Each row was made from one path, in order. Every step used is in the known rows, and no mark comes twice. Write each row's path.
Known rows
nugaz gafaf nidefem: [-3.124 -0.234 -2.649 -2.747  1.418 -1.564  0.591  2.523  2.471 -1.127
 -1.854  0.690  0.672 -1.195  1.019  0.728 -2.349  2.776  3.557 -0.747
  2.695]
tomo nugaz gafaf nidefem lakefu: [-0.896 -0.549 -1.860 -4.823  1.278 -0.311  0.567  1.619  3.554 -1.043
 -1.829  0.791  0.423 -0.899  1.025  0.230 -1.932  3.003  3.662 -0.975
  2.153]
gafaf nidefem: [-3.679 -1.255 -1.574 -3.146  0.771 -1.459  0.797  2.051  1.797 -0.497
 -0.585 -0.084  2.028  0.901  1.363  0.784 -1.456  2.641  2.801 -0.548
  3.443]
butira vatoped nidefem: [-1.956 -0.542 -1.657 -4.871  3.376 -1.297  3.303  1.357  1.709 -0.206
 -0.553  0.368  1.877 -0.345  0.226  0.296 -2.447  3.162  2.594 -1.041
  3.341]
tomo nidefem lakefu nugaz vatoped: [-0.345  3.214 -0.939 -1.548  0.288 -0.369  3.468  0.947  0.856 -0.167
 -1.347  0.305  2.634  0.244  2.560  0.112 -1.144  3.054  1.590 -1.060
  3.134]
butira vatoped nidefem lakefu: [-0.737 -0.337 -1.503 -4.123  3.351 -0.755  2.956  1.531  1.559 -0.373
 -1.229  0.368  1.885  0.630  0.385  0.268 -2.512  2.997  2.407 -1.113
  3.315]
vatoped butira gafaf: [ 1.123  3.295 -2.301 -3.676  0.764  0.179  1.284  2.040  3.547 -0.766
 -1.481  1.177 -0.112 -1.049  1.418  0.146 -3.062  2.455  3.091 -0.530
  2.826]
nidefem lakefu nugaz gafaf: [-0.328  1.463 -1.480 -1.323  0.518  0.454  1.516  2.095  1.275 -1.190
 -2.436  1.420  1.406  1.401  2.111  0.020 -2.546  3.008  2.561 -1.059
  2.683]
lakefu nugaz gafaf nidefem: [-2.963 -0.765 -1.903 -1.300  1.284 -1.277  1.445  2.065  1.155 -0.953
 -1.268  1.676  1.064  0.374  2.032  0.014 -2.120  3.477  3.253 -0.996
  2.854]
nugaz gafaf nidefem lakefu butira vatoped: [-1.736 -1.272 -2.199 -2.313  2.475 -1.118  0.533  2.651  2.723 -1.217
 -2.572  0.358  0.057  0.583  1.144  0.703 -2.437  2.524  3.186 -0.986
  2.540]
lakefu nugaz vatoped butira gafaf nidefem: [-0.998 -0.064 -1.104 -1.867  1.061 -1.582  1.856  1.566  1.488 -0.291
 -0.072  1.489  0.491  1.293  2.137  0.005 -2.136  3.455  2.607 -0.517
  3.175]
butira vatoped nidefem lakefu nugaz gafaf: [-0.582 -0.747 -1.753 -3.154  3.814 -0.950  2.850  1.669  1.326 -0.596
 -1.567  0.970  1.354  0.471  0.584  0.064 -2.673  3.270  2.708 -1.288
  3.106]
nidefem lakefu nugaz vatoped butira: [ 0.460  1.661 -0.734 -1.681  0.145  0.236  1.623  1.675  1.390 -0.641
 -1.442  1.137  1.652  2.518  2.337  0.222 -2.564  2.935  1.975 -0.730
  3.051]
nidefem lakefu: [-0.704  2.201 -1.240 -3.132 -0.174  0.676  1.596  1.931  1.836 -0.888
 -1.971  0.330  2.184  1.187  1.627  0.456 -2.375  2.490  2.149 -0.763
  2.980]
lakefu nugaz vatoped: [-3.006  0.369 -0.711 -2.850  0.253 -1.488  2.875  1.159  0.899 -0.205
  0.338  1.187  1.676  0.838  2.043  0.098 -1.969  3.681  2.223 -0.569
  3.124]
butira gafaf nidefem lakefu nugaz: [-0.245 -0.826 -2.055 -1.647  1.915 -1.174  1.065  2.626  1.668 -0.987
 -1.895  0.892 -0.551  1.039  1.268 -0.298 -1.332  2.849  3.159 -0.743
  2.802]
nugaz vatoped butira gafaf nidefem: [-0.349  1.245 -1.490 -3.733  0.954 -1.856  1.369  1.780  2.973 -0.168
 -0.156  0.487 -0.054 -0.037  1.154  0.693 -2.471  2.738  2.610 -0.079
  3.073]
lakefu butira tomo nugaz: [-4.455 -1.239 -0.990 -5.621 -2.909  0.304  3.422  1.001  4.208 -0.533
 -0.739 -0.835  2.112 -0.076  1.565 -0.141 -1.896  2.217  2.255 -0.397
  2.547]
tomo nidefem lakefu nugaz: [-0.381  3.379 -1.134 -1.496  0.272  0.156  3.372  1.062  0.865 -0.368
 -1.717  0.391  2.857  0.149  2.645 -0.014 -1.157  2.966  1.729 -1.211
  3.115]
nugaz vatoped butira tomo nidefem: [-1.940  2.957 -1.246 -4.238 -1.677 -1.256  2.840  1.017  2.844  0.156
  0.252  0.134  2.124 -0.595  1.499  0.547 -2.542  2.641  1.938 -0.018
  3.229]
gafaf nidefem lakefu butira: [-2.005 -2.313 -1.089 -1.968  0.601 -0.468  0.586  2.276  2.247 -0.757
 -1.730 -0.643  1.719  2.864  1.856  0.783 -1.518  2.127  2.331 -0.654
  3.309]

Which path is each row?
[-0.545  1.132 -0.653 -1.885  0.162 -0.074  1.991  1.660  0.993 -0.634
 -1.312  0.928  1.798  2.373  2.164  0.161 -2.179  3.095  1.937 -0.743
  3.021] | nidefem lakefu nugaz vatoped
[-2.553 -0.654 -1.012 -2.199  0.281 -1.626  3.338  1.063  0.780 -0.167
  0.247  1.126  2.221  0.238  1.751  0.012 -2.048  3.704  2.383 -0.566
  3.369] | lakefu nugaz vatoped nidefem
[-4.621  0.906 -1.550 -6.321 -3.496  0.007  3.083  0.863  3.162 -0.463
 -0.211  0.290  2.981 -1.267  0.927 -0.529 -1.890  2.752  2.754 -0.328
  2.649] | butira tomo nugaz
[-1.811 -2.591 -1.007 -2.368  1.776 -0.768  0.729  2.258  2.188 -0.653
 -1.662 -0.570  1.385  3.320  1.637  0.741 -1.565  2.218  2.269 -0.811
  3.263] | gafaf nidefem lakefu butira vatoped
[-0.127 -1.259 -1.927 -2.026  0.175  0.085  3.089  1.794  2.389 -0.877
 -2.216 -0.220  2.168 -0.341  0.943  0.101 -2.320  2.423  2.605 -0.696
  3.251] | vatoped nidefem lakefu butira gafaf
[ 0.641  3.698 -1.002 -1.368  0.308 -0.037  3.089  0.971  1.249 -0.175
 -1.483  0.479  2.464  0.396  2.730  0.131 -1.518  2.905  1.644 -1.024
  3.188] | tomo nidefem lakefu nugaz vatoped butira
[-1.935 -0.112 -2.504 -2.016  1.429 -1.008  0.243  2.703  2.314 -1.292
 -2.524  0.689  0.658 -0.273  1.178  0.693 -2.418  2.626  3.382 -0.837
  2.656] | nugaz gafaf nidefem lakefu
[-0.838 -1.210 -1.642 -2.196 -0.277  0.246  3.081  1.592  2.264 -0.755
 -1.955 -0.358  3.066 -0.093  1.128  0.340 -2.436  2.378  2.393 -0.699
  3.390] | vatoped nidefem lakefu butira
[-2.021 -0.915 -2.300 -1.952  1.305 -0.860  0.433  2.676  2.789 -1.309
 -2.663  0.319  0.485  0.154  1.351  0.728 -2.399  2.413  3.244 -0.833
  2.576] | nugaz gafaf nidefem lakefu butira
[-0.530 -0.427 -0.972 -5.685  0.300 -0.694  2.482  0.614  3.144 -0.257
 -0.316  0.241  1.635 -0.925  0.700  0.210 -1.859  3.243  2.800 -0.543
  2.688] | tomo nugaz vatoped nidefem lakefu
[-1.466  0.000 -1.218 -3.541 -1.769  1.030  2.162  1.759  3.479 -1.103
 -2.490 -0.255  1.639  1.150  1.678  0.010 -2.377  2.073  2.247 -0.675
  2.407] | nidefem lakefu butira tomo nugaz gafaf
[-2.887 -2.396 -1.177 -2.079 -0.648 -0.498  0.929  2.220  2.304 -0.725
 -1.635 -0.680  2.179  2.853  1.754  0.501 -1.520  2.007  2.272 -0.516
  3.298] | gafaf nidefem lakefu butira tomo
[-1.930 -1.077 -1.351 -2.096  0.817 -0.728  0.323  2.294  1.594 -0.723
 -1.556 -0.089  2.060  2.420  1.578  0.724 -1.555  2.406  2.543 -0.663
  3.412] | gafaf nidefem lakefu
[-0.563  0.065 -0.691 -3.570  1.254  0.644  2.147  1.824  2.679 -0.762
 -2.143 -0.389  1.179  2.529  1.682  0.466 -2.354  2.216  1.756 -0.971
  2.795] | nidefem lakefu butira vatoped
[-0.475 -0.533 -2.109 -1.027  0.415 -0.088  2.733  1.744  1.207 -0.950
 -2.089  0.942  2.841 -0.405  1.228 -0.020 -2.619  3.033  2.884 -0.913
  3.313] | vatoped nidefem lakefu nugaz gafaf
[-0.549 -0.565 -1.742 -1.305  0.103  0.052  2.968  1.530  1.002 -0.736
 -1.663  0.706  3.316  0.156  1.327 -0.021 -2.380  2.999  2.589 -0.854
  3.525] | vatoped nidefem lakefu nugaz
[ 0.861  1.742 -2.335 -2.917  1.210 -0.357  0.537  2.292  3.366 -0.740
 -1.471  0.968 -0.176 -0.162  1.423  0.292 -2.696  2.351  3.239 -0.505
  3.029] | vatoped butira gafaf nidefem
[-1.502 -0.768 -1.037 -3.221 -0.110 -1.408  3.177  1.277  2.240 -0.188
 -0.475 -0.485  2.198  0.034  0.946  0.733 -2.313  2.750  2.002 -0.211
  3.347] | nugaz vatoped nidefem lakefu butira
[ 0.334  1.115 -1.142 -6.380  0.722 -0.657  1.728  0.828  4.082 -0.270
 -0.166  0.742 -0.038 -1.243  0.974  0.157 -2.146  3.134  3.051 -0.452
  2.359] | tomo nugaz vatoped butira gafaf
[ 0.091  2.683 -1.349 -2.154  0.382  0.205  3.500  1.329  2.255 -0.478
 -2.266 -0.545  1.694 -0.335  2.239  0.091 -1.093  2.367  1.756 -1.055
  2.840] | tomo nidefem lakefu butira gafaf
[ 0.519  1.360 -1.381 -3.251  0.951 -1.494  1.135  1.906  2.891 -0.277
 -0.613  0.501 -0.056  0.678  1.264  0.663 -2.537  2.620  2.467 -0.136
  3.043] | nugaz vatoped butira gafaf nidefem lakefu
[-1.611  0.024 -0.854 -3.816 -2.094  1.174  2.374  1.547  3.299 -0.873
 -2.068 -0.467  2.098  1.681  1.798  0.001 -2.149  2.051  1.954 -0.620
  2.605] | nidefem lakefu butira tomo nugaz
[-0.898 -0.838 -1.310 -3.029  0.321 -1.588  3.185  1.494  2.347 -0.288
 -0.734 -0.312  1.313 -0.251  0.760  0.478 -2.176  2.776  2.232 -0.217
  3.165] | nugaz vatoped nidefem lakefu butira gafaf
[ 1.187  1.603 -1.021 -1.515  0.561  0.077  1.622  1.884  1.496 -0.743
 -1.692  1.289  0.763  2.208  2.134 -0.051 -2.435  2.969  2.200 -0.724
  2.898] | nidefem lakefu nugaz vatoped butira gafaf
[-4.696  0.187 -1.163 -4.022 -2.927 -0.035  4.242  1.062  3.370 -0.350
 -0.928 -1.167  2.791 -0.446  1.986 -0.003 -1.589  2.055  1.738 -0.454
  2.927] | lakefu butira tomo nidefem
[-1.997  1.661 -0.916 -2.236 -0.852 -1.067  3.159  0.914  1.361 -0.017
  0.189  1.266  2.154  0.624  2.453 -0.140 -2.144  3.390  2.067 -0.513
  3.238] | lakefu nugaz vatoped butira tomo nidefem
[-0.625 -0.751 -1.375 -3.464  3.500 -0.785  3.050  1.463  1.124 -0.365
 -1.146  0.760  1.867  1.163  0.703  0.044 -2.439  3.242  2.406 -1.225
  3.330] | butira vatoped nidefem lakefu nugaz
